Each row was made from one small tree. Brackets hold a mark, then the marks that hang from it, in alphabetical order. Every link used is in the known rows. Write each row's tree.
In the rows, 128 means zero.
Known rows
(B (V (H Q) J (S L))): [147  67  95  98 115 142 181 123 132 111 161 191 168 115  97 130 129 107
 152]
(L (S (V J)) Z): [129 158 208 225 141 146  21 138  95 155  95 106 101 149 173 103 106 156
 112]
(J Q (V H S)): [142 125  96  79 134  90 219 118 156 139 163  95 149 125 140 155 149 110
 132]
(J Q (V H (S L))): [133 112  76  94 125 107 200 123 149 128 146 130 129 133 101 147 145 111
 123]
(B (V H)): [123 138 169 108 132 119 132 134 126 119 119  85 135 119 129 168 130 116
 128]
(B (V H (S (L Z)))): [121 114 143 112 119 137 140 107 106  85 112 120 135 122  99 136  99 130
 114]
(V H J S): [151 132 126  75 139 125 115 126 130 130 159  97 153 131 141 139 129 147
 139]
(Q (J (V H (S (L Z))))): [121 112  96 118 133 125 192 114 139 117 139 158 143 132 119 129 119 133
 107]
(S (L Z) (V H (J Q))): [138 100 146 207 137 155 126 152 109 162 130 205 141 141 106 110 135 135
 129]
(S (L Z)): [ 79 181 171 178 132 144  37 141 110 104  62  88  60 139 102 119 116 144
  98]
(H (Q (J (V (S L))))): [117 131  75  93 120 119 185 121 151 129 142 160 110 125 120 124 147 101
 128]
(J Q (V H (S (L Z)))): [120 106  92 135 128 113 206 116 143 117 134 144 135 132 105 128 129 119
 113]
(V (H Q) J S): [146 108 110  88 130 127 145 129 143 133 164 145 172 118 139 129 139 130
 156]
(Q (J (V H (S L)))): [136 117  80  76 129 116 184 120 145 128 150 144 135 132 115 148 135 124
 117]
(V (H (Q J)) (S (L Z))): [115 106 105 137 121 139 155 116 136 113 128 202 150 116 111 118 120 131
 127]
(B (V H J S)): [160 106 131  70 132 124 171 116 124 118 175 109 171 121 139 149 124 123
 146]
(H Q V): [101 151 116 128 116 124 105 147 145 124 104  90 104 101 152 106 145 110
 160]
(V (H Q) (S L)): [120 122 104  88 116 130 107 128 130 110 113 145 129 119  95 134 129 129
 132]
(L S Z): [ 88 188 204 215 137 125  17 124 122 114  63  51  71 141 158 128 101 150
  96]

Write each row's tree
[136 142 144 171 132 148  91 158 108 174 131 160  91 147 108 112 155 121
 133] => (S L (V (J Q)))
[141 141  96  78 121 126 115 127 131 120 158  66 123 116 166  97 130 134
 160] => (H (V J S))
[129 127  94  69 127 116 143 125 131 114 124 100 121 134 101 145 128 130
 115] => (J (V H (S L)))
[128  92 148 194 132 168  98 157 105 151 110 224 151 129 106  97 128 139
 134] => (S (L Z) (V (H Q) J))
[111  97  93 123 123 126 179 120 140 104 115 161 145 121 105 117 120 123
 118] => (J (V (H Q) (S (L Z))))
[ 98 177 151 122 124 136  56 118 104  92  86  77  74 137 108 113 105 149
 102] => (V (S (L Z)))
[156  76  93 110 120 131 209 117 136 123 181 175 159 127  96 142 136 102
 146] => (B (V H (J Q) (S L)))
[130 168 113  65 136 101 175 116 144 137 155  76 111 131 161 142 141 117
 123] => (Q (J (V S)))
[148 106 178 246 140 136 108 135 121 170 131 169 152 143 162 117 120 142
 128] => (L (S (V H (J Q))) Z)
[114 121 118 119 136 109 172 145 159 139 120 124 145 118 133 149 153 108
 135] => (J (V (H Q)))
[162 113 161 203 138 129 101 142 126 183 143 155 146 143 159 136 137 133
 136] => (L (S (V H (J Q))))
[112 186 225 209 134 135   4 133  89 143  63  71  79 143 167 116 100 155
  99] => (L (S V) Z)
[143 121 195 220 142 146  50 138 103 156 107 138 145 144 165 116 104 162
 117] => (L (S (V H J)) Z)
[120 148  89  99 123 107 173 121 142 128 134  98  85 138 107 133 147 104
 117] => (J Q (V (S L)))
[140 155 195 163 135 128  24 140 103 158  89  88 117 138 156 148 117 152
 113] => (L (S (V H)))
[148 103  86 117 127 129 152 128 140 133 165 163 139 137 100 133 143 126
 141] => (V H (J Q) (S L))
[107 148 110 123 131 124 163 113 131 114 126 125  98 137 126 116 120 125
 102] => (Q (J (V (S (L Z)))))
[142 122 163 182 129 129  96 139 129 175 119 182 149 124 166 139 132 129
 133] => (L (S (V (H (Q J)))))
[128 113 130 142 140 133 124 151 150 145 139 156 156 122 133 137 148 125
 151] => (V (H Q) J)
[111 131  74  90  98 134 105 129 131 101 111 115  99 104 118  91 132 116
 153] => (H Q (V (S L)))
[143 133 149  54 126 114 152 111 117 107 143  75 150 116 136 162 120 122
 133] => (B (V H S))
[145 100 118  73 119 115 223 110 143 124 173 167 182 100 144 152 136  99
 153] => (B (V (H (Q J)) S))
[115 149 135 138 130 148  76 121 109 105 118 114  95 143 112 100 110 149
 115] => (V J (S (L Z)))
[111 142 138 118 126 136  84 119 111  95  98 111 118 130 101 126 104 155
 106] => (V H (S (L Z)))
[119 147  95  73 107 117 125 124 137 111 128  80 119  97 159  99 135 116
 163] => (H Q (V S))
